Each row was made from one small tree. The marks that hang from a mark follow it in brackets, in the order of their numbers. Every link used is in the known rows. Write each row's tree.
In the rows, 128 means zero.
Known rows
q_229[q_214 q_645]: [105 138 138 137 121 122  41 136 166 114 109 139 119 123 132 117 149 128
 139]
q_645[q_229[q_214[q_185 q_539 q_774]]]: [121 125 128 123 103 158  48 131 152 120 123 120 148 124 133 125 155 143
 149]
q_539[q_214 q_881]: [126 132 140 164 133 147  49 136 136 145 154 158 123 131 125 140 139 158
 131]
q_645[q_229[q_214[q_185 q_539]]]: [120 131 131 131  91 142  38 131 149 123 108 125 137 123 141 126 144 136
 145]
q_645[q_229[q_214[q_185 q_539[q_881]]]]: [119 127 129 138  93 138  21 136 151 125 122 122 140 126 141 126 147 152
 144]
q_229[q_214[q_539[q_881[q_774]]]]: [118 117 145 144 117 159  62 133 136 118 119 121 124 158 147 136 104 133
 134]
q_881[q_539[q_214[q_229]] q_774]: [124 128 153 148 133 152  82 129 140 129 136 146  96 157 125 144 148 112
 133]
q_539[q_881[q_774]]: [127 123 135 153 139 141 104 133 137 131 148 119 117 164 116 141 107 157
 127]
q_539[q_214[q_185 q_229] q_881]: [123 140 139 175  93 123  29 137 150 141 151 148 129 130 120 142 163 165
 140]
q_645[q_229[q_214[q_539 q_774]]]: [127 124 135 115 128 169  52 134 147 120 114 123 142 132 138 125 154 133
 144]
q_645[q_229[q_214[q_539]]]: [126 130 139 123 118 154  43 134 142 122 101 128 131 130 146 126 143 125
 142]
q_490[q_539]: [135 136 147 131 135 168 117 137 120 126 124 133 108 143 116 138 110 124
 137]
q_229[q_214[q_774] q_645]: [106 131 133 126 135 144  55 134 170 111 124 133 133 125 121 116 163 138
 142]
q_490[q_539[q_214[q_185] q_881]]: [129 136 139 156 108 155  55 141 134 142 162 155 113 143 119 137 128 157
 135]
q_539[q_214[q_185 q_229 q_774] q_881]: [124 133 134 164 109 144  42 137 155 137 168 142 142 130 110 142 177 174
 143]
q_645[q_229[q_214]]: [132 141 130 129 124 142  53 134 143 128 117 135 124 127 144 124 160 134
 137]
q_881[q_539[q_214[q_185]] q_774]: [113 125 138 153 111 147  89 122 141 134 154 150 105 145 119 141 132 127
 134]
q_490[q_539[q_214]]: [137 142 150 138 133 173  86 136 122 137 135 163 104 147 122 136 121 122
 134]
q_881[q_539[q_214[q_229[q_645]]] q_774]: [114 128 152 145 133 136  62 132 159 126 132 148  97 156 118 135 157 112
 135]
q_185[q_214]: [135 137 159 142 121 160  96 126 140 132 131 132 124 122 104 148 100 132
 133]

Write each row's tree
[113 140 139 146 107 134  48 129 174 127 138 150 137 123 101 131 180 145
 150]	q_539[q_214[q_185 q_229[q_645] q_774]]
[140 140 152 150 130 159  48 148 133 137 144 153 106 156 124 140 144 142
 134]	q_490[q_539[q_214[q_229] q_881]]
[133 139 148 141 138 164  80 130 144 131 133 152 130 134 116 142 168 131
 141]	q_539[q_214[q_229 q_774]]
[134 117 169 135 125 180  61 136 157 120 130 105 149 141  97 153 118 143
 145]	q_185[q_214[q_229 q_539[q_881] q_774]]
[136 135 147 148 135 166  58 144 127 141 155 158 108 152 124 137 126 147
 131]	q_490[q_539[q_214 q_881]]
[ 98 125 153 142  75 118  46 133 172 106  79 104 143 120 101 136 135 125
 161]	q_214[q_185 q_229[q_645] q_539]
[124 114 158 122 135 182 102 131 142 107  96  99 150 137 106 148 136 120
 155]	q_214[q_229 q_539 q_774]
[121 132 130 171 104 131  61 128 147 145 171 154 119 158 119 139 124 168
 129]	q_539[q_214[q_185] q_881[q_774]]
[114 116 146 134  94 164  96 127 152 109 107  94 159 125  99 147 139 136
 161]	q_214[q_185 q_229 q_539 q_774]
[121 126 149 141 140 168  69 133 139 129 142 142 123 112 117 144 180 123
 144]	q_881[q_539[q_214[q_229 q_774]]]
[135 122 172 127 124 184  81 129 154 117 113 110 145 135  96 153 114 124
 147]	q_185[q_214[q_229 q_539 q_774]]
[119 127 126 162 113 153  55 131 149 143 181 149 144 124 110 139 155 181
 140]	q_539[q_214[q_185 q_774] q_881]
[129 130 140 162 137 147  67 132 141 144 162 158 111 168 125 139 121 155
 124]	q_539[q_214 q_881[q_774]]
[118 129 145 156 106 140  78 126 147 131 145 143 103 151 119 143 149 122
 136]	q_881[q_539[q_214[q_185 q_229]] q_774]
[116 119 145 145 115 159  50 135 132 118 115 123 131 134 148 136 115 135
 138]	q_229[q_214[q_539[q_881]]]
[114 127 142 149 113 157  64 130 145 129 148 139 130 106 112 144 183 133
 148]	q_881[q_539[q_214[q_185 q_229 q_774]]]
[125 141 139 151 105 150  76 126 150 132 143 149 137 125 109 141 170 143
 147]	q_539[q_214[q_185 q_229 q_774]]
[ 90 120 136 148  82 118   4 137 174 112 114 122 139 121 128 120 134 149
 148]	q_229[q_214[q_185 q_539[q_881]] q_645]
[114 110 142 145  95 160  71 135 155 113 128  89 164 131  99 148 144 161
 158]	q_214[q_185 q_229 q_539[q_881] q_774]
[118 132 145 125 144 143  83 136 171 110 114 112 139 130  93 132 176 135
 150]	q_214[q_229[q_645] q_774]
[139 133 146 147 138 166  74 141 132 141 159 158  98 180 123 136 113 144
 125]	q_490[q_539[q_214 q_881[q_774]]]
[ 91 118 134 128  95 141  39 129 177 105 115 119 149 119 118 119 144 139
 153]	q_229[q_214[q_185 q_539 q_774] q_645]
